In the rows, 128 means zero.
Known rows, with every way that one mark hangs from another:
votol{tane zesa{suna{fodev{zuro} sogad}}}: 113 125 120 121 167 145 145 129 103 127 159 141 92 133 155 125 105 110
 121 129 156 164 134 126 124 131 148 151 160 105 121 115 134 145 148 99
 137 116 157 177 123 108 120 114 176 112 94 154 158 88 108 129 186 99
 155 83 161 141 106 167 146 112 153 112 124 141 160 164 124 141 119 108
 142 117 161 126 114 176 137 158 126 163 123
leko{suna zuro}: 121 139 129 129 136 132 173 100 162 129 134 132 166 120 107 96 125 133
 140 139 99 154 143 119 132 136 113 111 115 132 142 107 140 123 137 116
 133 123 154 123 85 95 118 143 116 117 118 136 143 87 126 155 145 112
 104 125 173 151 148 101 141 103 129 147 120 121 123 118 143 132 145 125
 126 126 167 138 146 135 124 109 127 127 131
leko{suna{tane}}: 106 122 115 117 128 138 153 96 137 107 125 152 155 127 123 105 128 122
 140 138 132 147 144 114 125 124 122 99 145 117 120 111 162 141 143 108
 137 101 136 115 107 116 114 135 114 106 103 148 141 87 134 141 155 105
 107 100 148 146 117 113 125 113 140 112 116 131 148 133 131 143 134 120
 131 130 156 144 139 118 119 120 115 142 119
leko{suna{sogad tane} zuro}: 83 143 127 117 129 160 173 77 157 121 120 141 170 121 120 92 131 120 165
 142 115 169 142 110 124 124 134 80 130 119 144 117 170 147 138 107 131
 98 155 114 80 101 104 144 123 103 115 135 154 92 141 169 157 105 104
 115 154 168 129 111 118 96 125 117 129 131 143 151 143 109 132 79 101
 133 188 150 132 126 105 102 126 139 132
votol{tane zesa{suna{sogad}}}: 130 130 124 116 174 135 122 138 96 102 147 162 120 122 150 116 121 104
 132 139 142 149 134 128 157 126 144 137 152 116 114 112 129 143 137 90
 135 111 135 183 139 106 124 120 163 100 87 153 161 107 121 102 156 94
 157 89 143 145 107 175 138 135 138 112 129 138 174 152 130 151 107 145
 169 119 128 141 125 176 128 171 111 141 138
suna{zesa}: 116 111 119 111 132 126 142 131 133 127 120 130 145 117 112 109 132 130
 133 135 141 169 107 137 124 151 118 131 135 121 119 116 148 137 135 104
 131 118 127 116 130 130 133 133 129 120 116 142 145 108 135 147 143 105
 118 117 126 137 112 145 129 104 131 113 134 127 131 141 122 108 125 148
 122 124 139 142 141 138 132 133 126 138 120
tane{suna{sogad zesa{votol}}}: 105 115 134 121 139 135 138 140 100 119 136 138 135 123 114 106 113 104
 121 136 118 179 124 125 140 151 124 135 154 126 127 101 155 154 127 95
 152 115 97 148 121 128 149 122 158 99 112 138 156 101 133 135 131 106
 140 127 130 141 106 199 121 128 138 80 138 145 180 159 119 87 104 116
 115 141 151 146 113 140 133 142 146 134 152
suna{fodev}: 129 133 127 122 127 141 161 117 138 136 140 137 124 140 129 110 118 131
 123 132 133 142 118 130 126 153 123 148 130 127 126 125 140 124 145 114
 125 128 130 138 116 123 127 117 141 116 126 134 150 93 122 155 142 103
 134 114 144 123 118 137 129 102 136 121 127 130 110 135 122 124 137 138
 119 126 150 123 136 127 137 121 142 142 107
suna{sogad}: 124 121 135 109 142 131 144 113 140 125 126 146 137 131 126 106 125 129
 139 125 119 161 124 124 146 149 120 129 129 131 132 123 152 134 136 103
 130 116 137 137 115 122 120 119 138 94 108 142 151 109 140 156 129 110
 138 125 138 131 124 148 121 116 124 113 131 142 134 137 127 103 119 139
 123 127 149 139 126 147 122 122 123 131 126
sogad{suna{fodev tane zesa{votol}}}: 78 140 124 119 123 151 165 123 101 126 116 129 138 115 116 122 134 97
 131 148 140 188 125 121 88 139 135 110 174 99 100 100 166 155 152 103
 135 112 116 106 117 146 126 116 148 116 137 159 134 54 122 157 161 105
 100 119 133 140 81 149 109 106 156 66 120 128 130 173 109 92 116 71 105
 153 162 126 136 109 143 119 136 168 117
votol{zesa}: 134 121 129 113 151 126 143 141 130 121 142 150 125 127 120 104 106 129
 126 145 140 138 134 130 148 137 120 146 138 124 123 113 130 123 138 103
 139 117 128 151 136 116 121 129 125 117 101 150 144 115 120 124 161 103
 134 117 134 140 113 148 142 113 130 136 128 124 164 112 130 150 131 165
 152 127 126 131 125 167 138 142 130 128 129
suna{fodev{zuro} sogad tane zesa}: 66 108 120 110 122 164 160 104 146 144 109 122 121 136 133 117 115 122
 151 121 161 194 101 128 75 149 141 114 156 103 126 126 180 163 149 106
 130 93 150 91 111 134 122 115 144 121 116 142 151 83 135 185 174 108
 115 100 134 148 101 150 112 78 149 71 137 143 136 186 114 82 121 66 69
 131 192 140 116 121 118 110 144 171 108
suna{fodev{zuro} sogad tane zesa{votol}}: 70 112 122 115 134 160 166 128 118 147 107 128 126 118 137 116 112 94
 139 115 155 206 131 131 70 131 143 115 178 99 125 107 192 166 155 101
 155 90 127 99 111 150 131 111 153 125 125 142 143 59 123 161 169 108
 119 108 132 157 99 163 121 99 141 62 129 146 158 188 106 85 107 62 72
 133 185 143 115 127 132 120 148 170 122
zesa{suna{fodev tane} votol}: 99 139 116 128 132 163 148 128 90 120 133 158 143 128 149 117 107 94 121
 139 135 167 151 132 103 110 137 122 163 107 110 95 156 146 151 99 153
 119 111 145 132 134 121 108 156 109 135 135 153 57 114 129 160 91 138
 93 147 122 105 155 126 139 161 101 118 143 147 156 109 131 119 92 132
 139 140 145 126 113 146 140 126 162 128
leko{suna{fodev tane} zuro}: 95 147 121 131 120 170 181 78 151 132 129 135 153 137 114 101 120 119
 157 149 127 151 139 122 95 126 137 93 128 111 143 125 154 134 153 119
 130 110 156 110 83 104 114 138 122 119 134 126 153 72 122 171 165 97
 103 107 165 154 124 93 128 95 145 120 118 126 116 152 143 126 145 74
 100 135 176 133 141 120 118 102 145 150 112
votol{tane{suna{zesa}}}: 123 121 115 124 141 122 117 133 117 109 141 147 123 122 115 119 135 120
 124 144 143 130 100 119 141 161 129 149 158 126 112 111 131 136 128 108
 136 121 114 154 130 113 162 138 139 113 101 144 160 118 124 120 143 111
 133 110 136 136 100 170 134 120 146 94 124 138 159 143 129 139 111 155
 147 127 127 140 142 148 130 159 147 138 133
leko{zuro}: 128 139 129 129 135 138 163 116 156 134 140 137 149 130 118 102 122 138
 137 141 113 145 136 130 138 152 117 131 123 144 137 104 132 118 132 116
 130 135 143 126 105 106 119 137 123 122 123 130 146 116 127 153 144 109
 119 136 147 134 141 114 131 108 130 142 123 131 113 117 133 129 140 139
 129 128 148 134 138 150 129 120 141 124 129
sogad{suna}: 120 134 130 120 139 114 155 114 135 126 141 131 139 134 116 116 139 137
 121 143 116 154 128 115 155 167 116 129 131 132 103 99 132 126 128 108
 121 132 135 132 117 121 111 124 139 104 119 162 131 104 129 153 147 114
 112 128 152 128 115 129 120 108 148 128 120 133 112 112 117 119 130 142
 142 137 142 119 136 132 141 115 117 130 119
vizuga{tane{suna}}: 132 116 123 130 140 130 124 128 139 98 165 155 132 135 122 111 114 147
 110 146 126 100 113 116 163 160 123 157 146 142 114 114 127 139 127 121
 136 130 116 164 136 120 157 128 132 104 102 136 148 126 132 111 141 112
 139 107 135 126 125 164 147 149 158 113 120 135 163 114 129 156 121 167
 142 125 113 137 133 129 139 155 153 130 133
vizuga{tane}: 144 125 123 118 149 124 136 121 132 105 151 152 139 123 127 107 128 134
 123 131 143 111 108 129 147 144 125 147 140 132 112 126 151 131 146 118
 130 120 122 149 140 127 142 122 125 117 103 146 143 115 133 119 135 109
 121 110 122 135 133 135 145 135 136 121 119 134 143 114 130 145 127 163
 144 118 111 135 140 130 139 141 140 133 117
zesa{suna votol}: 130 135 123 127 149 131 141 151 82 116 142 152 149 117 136 113 107 106
 111 139 112 163 156 137 146 124 115 140 143 129 112 86 144 136 138 95
 163 125 109 155 139 124 119 118 153 102 114 139 144 84 117 108 146 96
 143 111 153 125 123 164 141 151 144 128 126 143 143 125 111 133 116 133
 160 122 117 144 128 136 155 150 112 137 140

Rows:
117 123 138 125 131 149 138 107 131 126 153 134 112 153 124 113 112 134
 126 139 112 148 111 116 151 163 131 143 130 134 137 126 133 144 128 112
 122 132 126 165 100 111 128 119 156 89 125 127 165 104 125 161 136 99
 153 119 149 121 110 168 121 112 157 105 141 146 132 153 129 101 122 123
 105 141 164 122 118 138 124 127 153 138 128
tane{suna{fodev sogad}}
91 101 123 125 133 150 143 106 143 124 156 118 111 140 123 114 109 140
 120 125 160 148 91 123 114 170 138 150 164 120 125 128 152 162 137 119
 136 113 135 135 117 131 152 119 160 111 112 129 151 99 136 159 162 109
 130 99 135 144 107 179 136 110 165 89 141 140 157 172 123 104 116 99 81
 122 174 130 109 128 136 135 177 159 127
vizuga{tane{suna{fodev{zuro} sogad zesa}}}
69 121 120 121 124 143 172 130 115 139 117 117 126 119 114 129 121 108
 127 137 150 202 135 123 85 153 130 118 181 101 98 80 169 154 149 106
 150 105 132 94 110 154 124 115 149 128 128 159 125 61 119 168 181 110
 100 113 153 148 91 146 121 87 168 76 117 139 132 166 96 90 122 57 94
 140 174 127 125 118 150 111 144 170 114
sogad{suna{fodev{zuro} tane zesa{votol}}}
110 120 126 115 140 147 127 110 118 115 145 134 109 132 124 122 139 110
 138 136 144 149 90 114 127 164 143 138 156 120 120 137 136 155 137 107
 120 127 125 159 111 114 159 116 163 102 114 141 166 98 126 146 141 102
 144 110 137 138 85 177 116 108 147 70 133 144 159 181 129 105 105 115
 108 133 161 127 135 140 124 146 154 155 127
votol{tane{suna{fodev sogad zesa}}}
114 115 130 124 146 136 127 139 96 100 145 146 142 111 122 107 107 109
 120 135 138 136 103 121 149 145 130 143 166 126 116 113 162 162 137 102
 159 114 89 158 133 139 166 120 156 102 114 139 151 102 141 116 131 107
 131 112 113 149 109 202 135 145 144 68 123 141 195 158 112 100 105 126
 115 132 141 155 117 136 140 157 156 138 150
vizuga{tane{suna{sogad zesa{votol}}}}
110 129 127 120 132 157 152 105 108 134 146 142 135 145 139 117 120 121
 133 126 129 183 121 129 138 144 131 124 129 127 133 124 143 143 138 105
 130 124 136 159 113 116 109 106 171 93 127 124 154 80 128 165 151 94
 154 98 156 123 107 167 125 121 149 116 139 145 111 162 124 106 117 115
 119 127 159 133 124 131 125 133 117 151 122
zesa{suna{fodev sogad}}
97 112 131 117 120 154 140 116 126 127 141 121 127 144 110 115 109 124
 131 137 139 170 93 118 130 167 136 129 140 121 132 129 143 148 128 106
 128 127 115 140 104 116 141 122 160 95 129 125 162 97 136 171 145 100
 146 115 137 132 94 181 110 102 154 92 152 144 140 178 125 88 116 113 84
 137 168 127 117 127 119 130 153 152 130
tane{suna{fodev sogad zesa}}
139 136 112 125 170 125 119 148 89 100 155 160 120 122 146 115 125 110
 116 149 145 137 140 133 160 122 136 145 157 118 110 110 118 127 142 99
 141 118 131 184 149 110 124 127 150 117 93 149 150 105 113 94 167 103
 148 86 143 134 108 162 154 139 142 130 118 133 175 131 130 178 120 155
 193 120 108 140 143 166 143 179 114 145 137
votol{tane zesa{suna}}
102 141 125 129 150 120 167 140 100 143 140 122 105 108 120 126 136 98
 115 129 141 174 132 128 102 159 130 148 185 108 92 85 147 143 145 105
 143 121 138 131 113 141 138 115 161 128 116 167 118 68 109 144 168 116
 107 113 160 152 93 146 141 89 155 75 106 131 139 162 105 115 117 88 118
 135 165 116 143 141 154 128 146 164 114
sogad{suna{fodev{zuro} zesa{votol{tane}}}}
87 130 132 112 121 159 184 82 151 138 122 112 161 126 102 91 134 119 159
 127 125 189 113 120 102 149 134 95 123 113 154 131 158 143 153 113 119
 124 160 108 68 106 117 133 142 111 138 131 153 65 133 199 152 99 113
 124 158 172 117 125 117 78 131 111 134 124 118 186 142 75 126 68 72 133
 200 137 133 133 110 104 133 151 127
leko{suna{fodev sogad zesa} zuro}
109 108 133 132 142 147 145 101 150 125 167 129 104 148 130 117 104 147
 118 124 134 129 107 118 140 165 137 159 155 132 127 125 145 151 133 123
 136 120 140 161 112 123 143 115 159 96 106 131 156 102 131 147 157 110
 147 104 150 134 120 166 141 116 168 104 130 152 147 145 120 126 123 115
 96 123 172 126 112 135 139 134 171 151 123
vizuga{tane{suna{fodev{zuro} sogad}}}
142 140 126 137 161 119 119 150 97 103 152 163 111 122 136 116 115 104
 99 146 117 114 144 119 153 145 129 164 166 138 113 94 130 138 129 109
 149 126 105 186 129 120 160 125 150 103 99 147 151 115 112 84 137 109
 144 116 150 126 114 166 152 148 142 90 112 144 183 127 128 158 117 150
 165 140 119 136 146 154 152 170 143 130 136
zesa{votol{tane{suna}}}
115 114 125 134 137 124 130 151 101 109 135 136 138 122 109 113 105 113
 110 151 119 157 131 131 136 150 114 146 156 126 118 88 139 143 127 101
 153 124 90 141 129 135 151 129 146 110 118 139 157 107 120 120 134 109
 130 131 138 136 111 184 139 132 144 95 135 140 174 143 122 117 116 133
 126 135 136 144 131 140 148 149 145 136 150
tane{suna{zesa{votol}}}
87 126 119 118 128 172 146 94 113 126 132 144 142 142 150 115 124 111
 143 136 148 180 126 123 113 125 145 104 142 109 124 124 160 152 147 97
 127 111 134 141 117 124 106 110 159 94 129 125 158 72 132 164 162 85
 143 94 140 124 105 158 109 122 153 100 134 152 116 173 118 112 119 87
 111 131 165 144 114 116 117 130 118 162 118
zesa{suna{fodev sogad tane}}
112 135 128 107 157 122 151 134 93 102 119 150 146 93 123 102 143 74 147
 120 130 174 136 116 133 120 133 114 160 103 122 115 173 156 155 93 146
 104 125 145 108 119 154 129 153 109 96 166 146 73 130 117 133 110 117
 105 141 172 98 153 139 109 115 71 118 134 193 174 131 104 101 99 131
 129 164 154 146 146 124 145 115 145 138
leko{suna{sogad zesa{votol{tane}}}}
84 107 111 119 117 153 159 115 148 140 114 125 122 132 120 123 123 127
 142 130 168 186 113 134 72 152 136 123 158 106 115 110 170 148 149 109
 141 104 141 89 122 135 132 121 134 133 122 134 144 80 125 173 181 106
 106 98 136 144 108 134 129 84 154 96 133 136 132 164 117 104 129 85 87
 127 176 134 126 114 131 113 144 172 103
suna{fodev{zuro} tane zesa}
97 120 121 128 135 130 175 124 122 138 130 113 134 117 106 110 112 103
 118 120 136 187 140 132 90 130 122 127 163 102 129 97 169 149 150 107
 155 121 142 102 105 129 129 128 143 125 116 149 135 54 116 152 167 105
 110 111 166 165 117 136 154 96 144 112 119 126 148 169 123 110 129 74
 92 122 186 136 134 126 156 116 140 160 123
leko{suna{fodev{zuro} zesa{votol}}}
94 124 124 115 138 175 143 116 103 120 133 150 126 140 151 114 103 108
 139 143 153 169 134 123 117 113 155 113 156 95 120 123 148 151 154 95
 133 104 136 154 130 117 105 110 159 97 119 138 168 73 121 149 177 79
 148 81 136 138 84 173 116 124 154 105 138 140 156 169 128 122 116 98
 126 135 157 141 107 143 121 146 123 167 129
votol{zesa{suna{fodev sogad tane}}}
120 126 125 135 133 143 139 137 98 105 157 135 131 116 117 112 100 109
 108 146 143 122 109 122 120 148 136 156 166 122 110 115 144 158 149 117
 151 127 98 156 133 145 171 118 154 122 129 131 150 81 120 114 147 99
 129 101 124 137 98 186 150 143 161 78 117 134 172 160 115 119 115 120
 106 137 138 135 128 117 151 157 176 146 135
vizuga{tane{suna{fodev zesa{votol}}}}
104 113 124 128 118 141 139 121 125 127 143 123 124 144 108 116 109 132
 124 147 137 151 93 131 123 169 119 145 142 125 121 119 129 141 130 110
 126 138 117 135 114 126 144 129 147 114 128 126 157 106 123 160 149 98
 131 115 142 126 99 169 126 114 165 106 141 131 128 161 126 106 127 126
 113 136 158 121 128 128 134 135 157 150 127
tane{suna{fodev zesa}}
114 121 130 126 157 140 133 128 136 126 161 138 69 147 133 123 93 133
 120 135 148 134 126 125 141 158 145 163 165 116 127 119 117 144 133 108
 135 117 148 184 109 108 145 121 165 107 87 152 165 111 111 129 177 107
 161 103 163 144 101 170 148 104 158 102 130 147 190 155 136 147 122 115
 125 127 171 118 113 180 136 159 159 152 128
votol{tane{suna{fodev{zuro} sogad}} zesa}
124 138 127 115 162 153 131 126 94 112 161 154 106 131 155 117 122 99
 133 138 155 156 128 125 142 121 150 143 147 108 119 132 128 141 152 98
 131 123 141 191 123 106 125 109 171 102 100 141 162 78 117 124 164 89
 163 82 144 134 92 170 137 126 137 112 128 136 162 166 133 132 109 125
 151 126 148 131 130 163 130 167 128 156 129
votol{tane zesa{suna{fodev sogad}}}
112 117 124 138 128 133 143 119 152 135 161 119 98 159 113 124 90 152
 104 135 125 148 129 131 129 173 121 155 143 140 129 107 124 136 125 120
 136 138 139 142 106 116 130 125 144 116 115 132 151 109 117 151 168 113
 142 114 173 119 127 150 145 102 170 126 132 143 130 129 129 144 144 126
 109 127 162 114 121 132 151 124 160 146 119
tane{suna{fodev{zuro}}}
126 122 123 135 157 132 132 136 130 122 172 136 70 143 124 124 88 128
 102 144 148 117 133 128 132 161 143 171 167 120 117 109 110 133 135 113
 139 121 145 180 119 109 152 129 146 125 87 151 155 109 103 113 179 105
 152 97 162 134 109 154 166 110 162 117 122 136 187 134 132 175 133 136
 142 127 155 112 129 168 150 159 162 155 126
votol{tane{suna{fodev{zuro}}} zesa}
122 123 138 129 136 154 139 105 137 108 169 142 118 144 132 112 108 140
 131 137 131 115 96 114 151 155 144 150 147 130 126 137 140 152 142 121
 129 121 114 172 116 120 149 113 156 88 112 127 160 104 132 145 136 95
 153 100 130 129 113 172 133 134 151 99 132 144 148 151 126 118 121 132
 104 136 151 127 117 127 126 142 164 143 125
vizuga{tane{suna{fodev sogad}}}
125 152 130 124 159 150 135 134 75 116 147 160 115 118 159 120 122 78
 120 124 128 156 143 128 131 119 139 142 157 116 122 111 149 147 154 98
 148 126 126 187 121 122 137 100 182 95 117 146 160 62 110 116 134 96
 157 90 146 129 111 174 134 133 137 81 113 150 149 173 116 117 101 104
 144 130 153 138 136 150 143 161 124 150 128
zesa{suna{fodev sogad} votol{tane}}
